Every row comes from one small tree of marks. The marks that hang from a mark follow it in brackets, in alphabetical order. Every link used is in the known rows. Which tree was each row made from?
Known rows
tekamoz(falef(luva) zunez(mibu)): [  0   0 -18   3  -4  18 -13   9  12   9  -3  16 -22  17  13   2  11  11
   7 -14 -19  -6  15]
pavumoz(mibu(luva(falef) zunez(tekamoz))): [  5   5   1   0   2 -10  -7   6 -12   5  -6   3  20  -7  -3   0   2   1
  -7   6   7   6  -4]
mibu(luva(falef(tekamoz)) pavumoz): [-6  1  6 -7  3 -8 -9 -5 -1 -9 15 -5 -7  5  3  5 -5 10 -6 16  6 -9 -2]
falef(luva tekamoz): [  7 -10 -21  -3  -1   8 -10  18   2   9  -7  -8 -23  11  27   1   3  -1
 -14 -11   7  14  -9]
luva(falef(tekamoz(zunez(mibu)))): [ 11   0 -20   6  -4   0  -5   7   1   4   0   6 -29  11  18  12   7   7
   5  10  -3   1   3]
zunez(luva(falef(tekamoz)) mibu): [ 24   4  -2  10  -9   3  13  11   4   4   4  -1   1   8  15   7  11  -5
   3 -17  13   1 -16]
luva(falef(tekamoz(mibu(pavumoz zunez)))): [  6  -2 -13  -4  -2  -8 -11   2  -5   8   0   1 -24   3   8   8   7   5
  -4  16   8   2   0]
zunez(luva tekamoz): [  8  -1  19   1   2   4  24  -4  -7  -9   0  -9  31  -9  -6  -8  -8 -12
   1  -2  -2  13 -17]
zunez(mibu(luva) tekamoz(falef)): [ 0 16  6  8  6  2 17  4 -1 -6 10 -2 16  9 11 -6 -1 -1  5 -9 -1  6  0]
tekamoz(falef(luva) mibu): [  4   0 -17   1  -4   8 -12   2  -5  14 -19   9 -20   9  10   3  14   5
  -2  -4 -23  10  14]
tekamoz(falef(luva)): [  4   1  -1  -6   3  14 -14  10  -1  16  -3  10 -25  15  16   7   3   9
  -7  -2 -12  11   1]
luva(falef): [  8   1  11   1   2   2  -8   1  -5  12  -1  10 -21   3   3  18  -3   2
  -1  13  -5   5   0]
falef(luva tekamoz(zunez(mibu))): [  4 -10 -37   4  -6   9  -8  17  11   4  -8  -5 -22  13  25  -4  11   1
  -4 -21   1   1   1]
mibu(pavumoz): [-18  -3  22 -10   6   1   2  -6   8  -3   3   1 -12  -5 -17   0 -13  -1
   0   6   3 -10   4]
mibu(luva(falef) pavumoz): [-10   3  21  -6   5  -4  -9  -9   0  -6  14   2   1   0  -9   6 -11   8
  -3  13   1 -12   2]
luva(falef(tekamoz(zunez(mibu(pavumoz))))): [  4   0 -13   1  -3  -3  -6   4   4  -1   4   5 -30  11  14  10   7  10
   3  14   0  -7   4]
mibu(zunez(tekamoz)): [ -5  -2  10  -6   9   2   2   1   1   9   8  -4  10 -10  -9  -7 -15 -10
  -2  -2  17  10 -10]
zunez(mibu(luva(falef)) tekamoz): [ 3 14 12 12  5 -1 16  5 -2 -6 10 -3 18  3  8  0 -1 -8  1 -8  4  2 -2]
tekamoz(zunez): [-10 -10  -7   2   0   7  -1  -8   8  -2 -10   6 -10  -7 -14  -1 -11  -3
  12   3 -17  -2  14]
pavumoz(mibu): [  1  -1   1   0  -1  -4   3   6  -4   4 -27   7  -6  -6  -8   3   2  -5
  -2   0  -7   9   6]
falef(luva tekamoz(mibu(pavumoz) zunez)): [ -6 -15 -38  -3  -8   1 -12   3   5  -4 -18  -6 -19   5  11  -8  14   5
  -4  -4 -11  -4  11]
falef(luva tekamoz(mibu)): [  7 -10 -35   2  -5   3  -8  13  -2   8 -20  -9 -19   6  22  -3  13  -4
 -10 -13  -3  15   1]

Which tree is each row?
[  9  -3  -3   9  -9   8   6  -2  10   1  -1  10   4  -2  -6   3   5  -2
  13 -12  -9 -12   2] => tekamoz(zunez(luva(falef) mibu))
[ -7   6  11   1   4  -9  10 -12 -12 -13  -3  -7  17  -8  -7  -5  -2  -2
   0  16 -10   0   7] => zunez(tekamoz(mibu(luva(falef) pavumoz)))
[ 14   7  15  -2   3   4  18  -4 -11  -4   5  -3  21   3   4  -3  -1  -1
   1   7  -9  15 -15] => zunez(luva tekamoz(falef))
[-12   4  23 -10   9  -7 -11  -8  -3  -3  29  -4  20  -6 -11  -4 -13   6
  -7  12  21 -11 -10] => mibu(luva(falef) pavumoz zunez(tekamoz))
[ -8   8  17   4   2  -1   2   1  10  -3  13   3   0   3  -5   3  -2   0
   2 -11  10 -17   3] => zunez(mibu(luva(falef) pavumoz))
[ -1 -10 -21  -5  -5  -7   2  -2   3  -1  -5 -12  -2  -6  -4 -10   3  -4
   0  -3  15   3  -7] => falef(tekamoz(mibu(pavumoz zunez(luva))))
[-19  -2  24 -16  10  -2   2  -5   5   0  17  -5   9  -9 -19 -10 -16  -2
  -4   6  23  -6  -8] => mibu(pavumoz zunez(tekamoz))
[  7  -6  -6   4  -7  -1  -3  -7  -3  14  -9   3  10 -13 -15  -1   4  -9
   4  -9   3   5  -3] => tekamoz(mibu(zunez(luva(falef))))
[-13  10  24   0   7  -1  23   3   8 -11   8  -4   8  -1  -6  -8  -5  -8
   3  -7  11  -8   1] => zunez(mibu(pavumoz) tekamoz)
[  6   4   1   4  -2  -7  -5   4 -10   3 -18   7   4  -3  -1   8   5   2
  -4   5  -8   6   5] => pavumoz(mibu(luva(falef)))
[-19   4  17 -15  11  -4  -7  -8   1  -5  28  -6  22  -3 -12 -12 -15   8
  -4   7  17  -6  -6] => mibu(luva pavumoz zunez(tekamoz(falef)))
[-19  -3  -2   4  -1   3   4  -7  18 -11   2   3   5  -5 -17  -8  -7  -1
  14 -12  -6 -20  16] => tekamoz(zunez(mibu(luva pavumoz)))
[ 18   4   9   7  -4  -3  16 -10 -18  -4  -8  -4  27  -8  -2   0   8  -7
   2   9 -13  11  -8] => zunez(luva(falef) tekamoz(mibu))
[-11 -13  -9   1 -11  -1   8 -22   6 -14 -17   1  15 -17 -31 -11   4  -3
  15   0 -21 -16  16] => tekamoz(mibu(pavumoz) zunez(luva))
[ 7  0 -8  4  1 -3 -8  0 -5  0  6 -4 -5  5 14  9 -4  2 -4  7  0  8 -5] => mibu(luva(falef(tekamoz)))
[ -6  15  23   3   6  -5  13   0   1 -12  16  -4  18   3   0  -3  -2  -2
   0  -1   9 -12  -1] => zunez(mibu(luva(falef) pavumoz) tekamoz)
[ -4  -2  -4  -1   0  -5  -7   6  -2   7 -12   3  15 -11 -13  -5  -4  -4
  -3 -11  10   6   0] => pavumoz(mibu(luva zunez))
[-10   0   3   1  -1  -8  -4 -15  -4  -6  -6   1   3  -9 -15   1   1   0
   2   8 -11  -9  14] => tekamoz(mibu(luva(falef) pavumoz))
[ 23  -4   0   1  -6   2   3   3  -6   4   2  -2  -2   4  11   9   3   0
  -3   3   3   9 -18] => zunez(luva(falef(tekamoz)))
